(in the rows, 100 means zero)
Known rows, with every step that occurs
gugag, dafo, risaka: 93  73  90  102  108  95  108  81  57  104  74  102  91  99  105  101  62  110  79  80  87  101  111  113  105  74  111  85  114  95  83  104  88  111  108  120  105  73  97  74  122  90  111
gugag, dafo, luzi, mafe: 68  88  95  86  125  93  102  83  81  123  114  77  101  99  103  71  74  126  105  85  108  95  106  79  83  52  136  127  117  87  109  94  94  98  102  106  114  113  98  80  103  93  118
zutu, vele, vidub, fepe: 79  82  99  131  103  123  72  77  103  100  108  78  121  87  127  68  81  116  112  111  125  78  95  112  77  94  100  102  113  73  104  87  88  103  122  98  99  50  83  77  71  126  108
vele, dafo: 79  74  94  109  86  142  95  111  76  107  102  89  72  106  117  107  81  113  111  80  94  108  118  120  66  84  119  83  92  93  88  81  84  116  115  120  95  83  111  94  79  104  108
loro, gugag, dafo, risaka, kitu, zorer: 88  79  86  76  120  78  83  91  88  74  97  91  81  94  106  90  76  112  71  84  95  114  90  133  125  54  84  108  95  122  66  110  82  119  140  112  104  89  111  67  113  100  113
vidub, fepe: 84  90  86  142  90  111  85  78  91  95  82  66  101  83  118  94  74  122  94  93  106  72  115  114  74  77  122  113  100  97  77  84  96  111  112  116  104  65  106  84  85  122  109
gugag, dafo: 92  72  90  106  116  116  92  88  70  114  90  86  83  81  108  87  77  115  92  86  94  99  104  108  83  63  130  89  109  89  92  99  88  102  110  105  107  92  104  85  100  106  112
luzi, kitu, risaka: 117  72  98  120  112  120  90  54  112  90  86  80  87  104  114  102  84  141  115  103  97  80  85  129  98  111  138  121  76  109  103  96  100  79  114  98  92  75  102  100  131  128  81
dafo, vele, vidub, fepe: 86  99  106  136  82  113  90  64  115  81  101  88  128  63  111  83  89  127  110  90  116  78  83  127  74  88  106  130  130  71  82  70  112  115  130  111  105  63  72  79  53  144  121
luzi, kitu: 107  79  102  116  115  111  99  71  95  100  95  76  86  89  119  90  98  122  107  105  102  91  100  124  101  95  133  102  84  100  84  98  98  86  129  100  78  87  95  97  106  122  87
mafe, luzi, kitu: 105  94  90  114  110  108  93  80  77  106  88  69  79  90  105  97  89  139  119  92  93  100  91  114  100  99  133  121  73  97  76  121  106  88  113  88  91  91  94  97  107  126  100
zutu, vele, dafo: 83  52  96  114  96  147  85  123  72  111  127  98  69  104  124  90  93  102  113  101  100  108  108  109  86  91  92  80  85  85  106  79  79  94  112  121  82  90  100  94  80  97  102
luzi, mafe, risaka, dafo, vele, vidub: 72  149  100  128  111  89  84  120  101  89  131  93  136  136  116  95  91  81  139  97  130  110  69  112  130  79  80  104  147  98  114  87  122  94  143  109  105  102  74  88  62  100  103
mafe, risaka: 87  108  99  135  101  102  79  93  83  101  104  73  97  116  129  97  85  91  110  85  106  97  103  109  92  87  99  85  98  111  77  103  115  93  96  117  101  91  99  89  102  99  90
gugag, dafo, vele: 94  70  98  109  107  105  102  90  84  99  117  105  89  57  99  85  96  118  95  81  91  101  80  110  103  64  116  104  121  75  87  82  104  97  112  118  102  101  81  92  81  120  119
kitu, luzi, mafe, risaka: 84  125  78  124  86  99  67  107  94  112  102  74  118  156  118  99  81  86  125  90  110  88  88  82  82  73  107  116  113  128  118  98  117  87  113  120  106  110  117  108  109  65  100
vele, vidub, fepe, zanit: 83  104  86  127  88  129  89  44  111  106  79  74  96  66  123  96  70  120  102  116  118  70  103  119  67  76  125  124  118  100  89  73  108  116  100  106  110  56  115  75  65  127  124
dafo, luzi, kitu: 101  63  107  88  136  104  101  52  95  114  109  68  94  91  108  84  97  134  108  87  107  96  107  110  90  93  132  126  81  88  77  92  107  111  117  97  88  105  79  91  121  128  93
vidub, fepe, zanit: 91  94  76  137  85  114  92  58  99  106  83  72  84  64  122  102  71  112  92  106  110  64  114  113  83  70  128  128  105  114  72  68  111  104  98  124  104  69  122  84  88  122  121
zutu, vele, dafo, luzi, kitu, zorer: 93  29  109  58  114  141  101  75  93  109  138  91  85  119  116  64  92  149  109  89  96  107  96  121  80  87  78  126  82  76  103  94  109  110  143  95  90  121  100  98  106  120  98
gugag, dafo, vele, vidub, fepe: 73  85  105  109  99  113  92  65  109  91  99  94  123  51  97  71  75  135  100  93  108  90  85  114  79  62  111  123  146  58  81  77  107  118  133  106  113  69  86  70  52  143  136
dafo, luzi: 88  77  95  93  118  113  95  69  82  118  109  79  96  93  113  90  92  115  101  72  105  96  112  106  72  84  119  114  91  87  81  91  106  125  88  106  105  99  80  91  112  116  103
zutu, vele, dafo, risaka, kitu, zorer: 100  47  93  76  89  118  97  125  87  73  133  113  81  120  126  105  80  114  82  81  90  110  108  117  113  78  39  94  86  113  103  103  67  109  127  118  84  93  121  88  104  86  93
fepe, vidub: 91  86  96  111  89  137  106  97  75  115  95  92  98  78  128  114  85  114  116  103  106  93  103  113  99  94  123  102  103  96  81  99  102  114  86  94  75  75  94  111  97  117  109
luzi, kitu, zorer: 115  69  92  101  93  124  102  64  102  85  91  75  87  104  124  81  98  137  99  97  97  91  91  146  89  87  118  125  95  110  99  106  112  96  154  90  91  98  111  107  113  125  93
loro, gugag, dafo, luzi: 64  74  98  79  148  92  78  69  73  124  108  71  79  80  94  67  89  113  101  79  105  112  96  111  92  64  135  112  90  72  63  88  103  132  103  115  116  103  72  67  104  115  129
gugag, dafo, risaka, kitu: 98  71  96  85  129  82  97  98  76  89  100  96  79  80  103  112  65  115  71  75  89  101  113  99  116  58  92  92  103  113  74  108  65  108  100  114  95  86  110  72  116  90  94
mafe, luzi, kitu, risaka, dafo: 111  100  76  108  127  104  80  91  84  105  75  79  84  128  86  125  74  141  132  86  88  100  70  124  119  102  121  122  73  104  96  115  113  102  115  82  116  87  105  93  120  127  87
vele, dafo, risaka, kitu: 92  68  101  86  102  108  103  120  79  83  105  100  69  106  116  132  70  114  87  73  87  108  133  109  104  74  78  85  85  118  75  90  59  124  117  128  79  81  116  79  93  86  93
loro, gugag: 81  104  89  126  113  99  72  95  87  104  97  73  78  89  123  87  102  92  112  103  115  105  97  137  96  95  132  92  81  102  66  84  97  111  120  123  89  77  78  84  88  121  113
zutu, vele, vidub: 93  83  101  116  110  133  76  87  89  107  123  90  105  100  132  75  101  96  121  111  120  99  86  117  84  104  97  81  105  75  110  96  83  94  111  91  85  71  69  94  81  112  96
risaka, dafo, luzi: 80  81  85  85  142  108  90  101  74  128  107  79  98  117  97  105  86  102  106  66  112  103  117  112  89  75  105  97  101  85  84  90  108  145  108  103  123  110  73  84  106  115  97
kitu, risaka, dafo: 102  94  74  120  116  120  82  102  88  102  86  90  96  130  111  129  76  107  115  81  100  91  92  129  95  94  115  95  97  108  110  92  101  117  106  101  123  84  104  93  116  111  88
luzi, kitu, risaka, dafo, vele, zutu: 119  65  95  101  103  121  77  71  130  82  106  97  111  104  107  135  102  132  127  94  103  107  72  152  149  93  127  134  90  86  112  65  121  92  142  117  97  105  92  87  105  151  89
kitu, risaka, dafo, vele: 111  91  82  122  107  109  87  104  101  87  111  108  105  103  99  123  91  109  117  74  96  92  68  130  117  91  104  105  110  96  104  72  116  107  113  113  117  96  83  102  102  131  96
risaka, kitu, luzi: 103  75  83  87  111  110  63  106  100  107  105  78  88  90  114  116  104  103  94  74  98  94  92  88  72  65  106  108  88  127  96  93  81  114  108  105  96  108  120  109  104  97  93
risaka, dafo: 92  94  78  113  119  111  91  118  75  112  99  83  91  120  108  114  88  91  107  85  109  107  108  122  103  78  112  78  105  97  95  93  100  125  123  107  110  94  87  89  95  108  95

Rows
83  131  97  130  112  72  79  125  112  83  130  65  100  118  132  102  87  90  111  96  120  90  106  76  122  67  90  105  99  139  96  105  78  70  103  105  77  106  121  92  94  76  79 | luzi, mafe, risaka, kitu
84  93  104  90  161  83  86  77  87  123  117  70  103  134  98  93  85  108  119  76  108  107  106  112  126  81  92  106  95  95  71  105  133  120  124  99  112  123  81  78  123  114  80 | mafe, risaka, dafo, luzi, kitu
47  119  102  99  144  62  71  87  87  121  120  63  101  123  101  59  72  99  120  94  123  108  88  87  119  55  123  118  103  91  79  95  112  98  106  120  112  113  87  67  103  89  122 | loro, gugag, dafo, luzi, mafe, risaka
52  106  106  100  101  107  93  107  89  113  125  76  100  149  117  93  69  114  123  75  110  109  121  80  81  72  101  114  102  101  99  85  109  108  102  124  106  116  113  88  89  74  106 | vele, dafo, luzi, mafe, risaka
82  106  75  98  132  99  87  93  99  109  103  76  114  153  99  108  69  119  125  80  117  89  96  97  101  80  121  127  103  103  128  85  104  115  98  102  127  103  99  92  120  99  93 | kitu, risaka, dafo, luzi, mafe
94  100  74  95  103  97  70  121  109  100  112  71  102  113  119  113  100  101  106  95  110  86  93  68  80  51  113  131  98  134  117  89  73  93  122  105  82  113  122  113  99  74  93 | risaka, kitu, luzi, mafe
113  82  90  95  88  95  102  91  93  63  101  96  96  115  125  113  79  117  66  70  98  97  112  127  107  72  70  109  96  135  85  111  82  117  121  106  97  89  115  88  121  101  89 | dafo, risaka, kitu, zorer
113  89  80  98  84  117  98  71  85  94  82  73  84  104  110  91  84  150  111  81  88  105  76  134  88  95  110  142  81  105  86  129  122  92  129  81  106  98  111  109  107  129  105 | mafe, luzi, kitu, zorer
75  131  66  114  107  91  62  137  84  124  97  76  120  174  107  117  78  72  131  90  112  101  91  87  95  66  94  102  123  124  123  96  122  104  125  114  119  123  114  98  106  61  95 | kitu, luzi, mafe, risaka, dafo
73  103  91  96  143  94  78  101  72  125  120  76  107  141  102  104  76  87  118  62  111  110  111  110  107  75  85  91  106  91  79  99  129  136  99  110  129  117  83  76  114  104  89 | mafe, risaka, dafo, luzi
86  88  85  129  94  131  83  55  108  111  111  81  101  66  129  77  80  101  109  127  131  71  96  111  85  83  99  113  116  89  102  72  97  92  102  103  94  56  101  79  67  126  117 | zutu, vele, vidub, fepe, zanit
95  75  93  79  158  99  98  79  84  124  109  73  93  108  97  94  92  125  113  82  103  104  106  118  109  83  119  115  91  85  82  91  116  131  135  95  104  113  72  81  117  124  86 | risaka, dafo, luzi, kitu
99  92  84  122  109  102  92  122  82  96  121  101  98  87  105  111  104  90  111  78  107  104  86  122  122  82  98  93  118  90  90  81  115  115  128  119  103  106  66  94  76  125  104 | risaka, dafo, vele
109  74  80  78  105  90  79  101  84  93  95  95  94  114  109  130  87  101  83  70  92  94  105  92  91  71  83  107  91  130  85  96  83  120  109  122  89  92  107  93  131  81  93 | dafo, risaka, kitu, luzi
106  78  83  95  95  119  85  97  107  72  116  76  90  85  130  102  99  116  84  81  97  98  95  118  87  60  87  118  90  128  90  108  82  111  121  88  95  103  125  103  99  113  91 | risaka, kitu, zorer
70  121  103  116  116  79  92  83  95  111  121  65  119  141  118  84  81  99  119  83  122  93  111  87  96  73  107  121  109  104  97  94  115  94  87  113  106  110  96  91  111  83  99 | dafo, luzi, mafe, risaka
79  61  96  73  133  108  96  68  78  129  105  85  91  75  99  79  76  127  93  68  98  101  105  96  74  61  128  108  104  72  81  95  100  124  90  99  123  106  92  78  112  112  115 | gugag, dafo, luzi
121  96  85  109  119  96  87  96  92  91  100  98  91  101  83  118  87  143  135  75  86  103  55  121  139  104  112  140  85  93  92  102  125  95  120  93  109  105  83  102  108  143  95 | mafe, luzi, kitu, risaka, dafo, vele
101  51  105  72  149  105  101  30  103  117  93  83  88  93  86  81  72  169  105  83  90  89  85  107  86  81  141  137  84  82  98  101  105  103  98  86  117  101  104  83  148  127  96 | gugag, dafo, luzi, kitu, risaka
76  97  96  128  92  125  81  59  106  96  80  70  116  86  117  89  71  124  109  100  119  79  104  122  56  85  120  113  121  80  89  87  99  123  125  100  109  48  94  77  69  132  114 | vele, vidub, fepe
119  80  92  119  127  103  93  87  112  85  110  100  96  98  100  116  95  129  125  91  97  92  61  140  139  103  115  119  97  96  107  82  119  95  140  107  96  97  81  98  113  144  87 | luzi, kitu, risaka, dafo, vele
96  43  87  67  103  115  76  136  78  100  123  113  78  124  108  116  83  103  93  80  89  107  108  85  96  74  55  92  82  113  103  87  65  112  118  130  81  101  115  91  109  70  92 | zutu, vele, dafo, risaka, kitu, luzi
94  95  90  96  116  93  50  111  97  102  116  73  94  117  117  115  93  92  103  70  98  100  94  80  87  62  77  104  91  134  88  105  101  105  99  108  100  116  125  97  111  84  84 | mafe, risaka, kitu, luzi
80  88  92  106  117  78  90  87  60  107  81  92  79  97  102  84  71  101  95  92  104  108  103  129  121  78  121  90  99  94  64  93  95  118  119  132  104  71  74  60  118  94  124 | loro, gugag, dafo, risaka
57  104  109  79  120  89  85  120  103  101  149  71  95  127  117  98  78  114  114  66  112  112  117  65  93  57  83  121  89  118  88  88  83  106  102  114  92  122  126  83  90  73  88 | vele, dafo, luzi, mafe, risaka, kitu
54  89  109  105  114  103  80  118  89  118  156  86  100  153  123  72  80  102  131  90  119  107  105  76  101  82  74  105  93  86  111  88  102  85  94  126  92  115  98  89  89  67  100 | zutu, vele, dafo, luzi, mafe, risaka
93  100  94  105  115  117  95  104  90  94  119  104  119  92  106  106  102  91  124  87  115  107  72  135  102  85  94  94  138  72  97  80  110  129  135  102  106  89  61  86  60  134  105 | risaka, dafo, vele, vidub
113  83  84  111  135  112  89  86  103  101  86  83  86  128  104  117  79  127  121  94  94  91  84  133  121  101  126  107  87  109  108  97  106  101  132  92  104  85  104  94  123  122  76 | luzi, kitu, risaka, dafo
80  111  98  81  109  82  85  91  119  82  139  64  118  136  128  86  86  114  97  71  117  95  97  86  102  50  74  141  103  128  102  115  103  101  108  91  103  128  126  98  115  87  87 | dafo, luzi, mafe, risaka, kitu, zorer
99  99  77  91  95  74  80  116  95  90  95  89  108  136  111  125  81  100  96  87  106  86  104  79  102  66  93  125  100  144  110  94  77  102  121  121  83  98  114  95  121  62  93 | dafo, risaka, kitu, luzi, mafe
62  111  101  95  131  76  86  88  85  124  120  74  113  123  103  70  71  111  110  77  112  100  103  70  99  55  110  116  120  90  100  104  110  91  96  109  120  118  106  79  112  74  109 | gugag, dafo, luzi, mafe, risaka
103  70  101  113  67  128  80  84  108  83  120  95  109  66  128  118  118  102  109  86  114  111  94  135  113  76  125  123  98  76  92  60  111  90  114  133  90  97  81  91  76  136  113 | dafo, vele, zutu
65  101  109  80  149  65  76  104  101  110  143  68  101  105  103  81  75  113  98  77  109  101  98  54  115  39  96  121  110  105  93  107  83  92  85  97  108  125  120  75  105  76  93 | gugag, dafo, luzi, mafe, risaka, kitu
91  50  102  91  107  108  95  138  78  85  137  107  71  106  122  115  83  103  90  89  94  107  119  98  120  86  56  79  78  109  86  92  54  100  112  130  68  84  99  79  96  81  85 | zutu, vele, dafo, risaka, kitu
90  85  111  95  109  119  97  71  92  94  112  107  108  60  103  79  97  120  108  85  101  107  67  118  87  71  115  107  138  63  93  85  104  104  121  96  108  89  75  83  65  133  123 | gugag, dafo, vele, vidub
70  108  78  95  135  89  97  115  83  123  116  74  112  135  104  100  82  101  118  79  124  98  108  96  102  68  119  117  112  95  110  88  106  122  117  104  116  113  83  90  99  95  103 | risaka, dafo, luzi, mafe
97  63  87  69  95  114  83  120  80  95  97  105  83  127  106  141  77  113  89  62  79  107  118  98  75  66  74  100  92  126  94  81  75  135  119  134  94  98  129  90  108  73  98 | vele, dafo, risaka, kitu, luzi
85  87  94  111  90  115  100  40  110  100  100  98  104  27  100  83  74  131  96  104  106  79  79  112  86  52  121  137  147  72  86  67  116  104  111  112  110  77  105  71  53  142  145 | gugag, dafo, vele, vidub, fepe, zanit
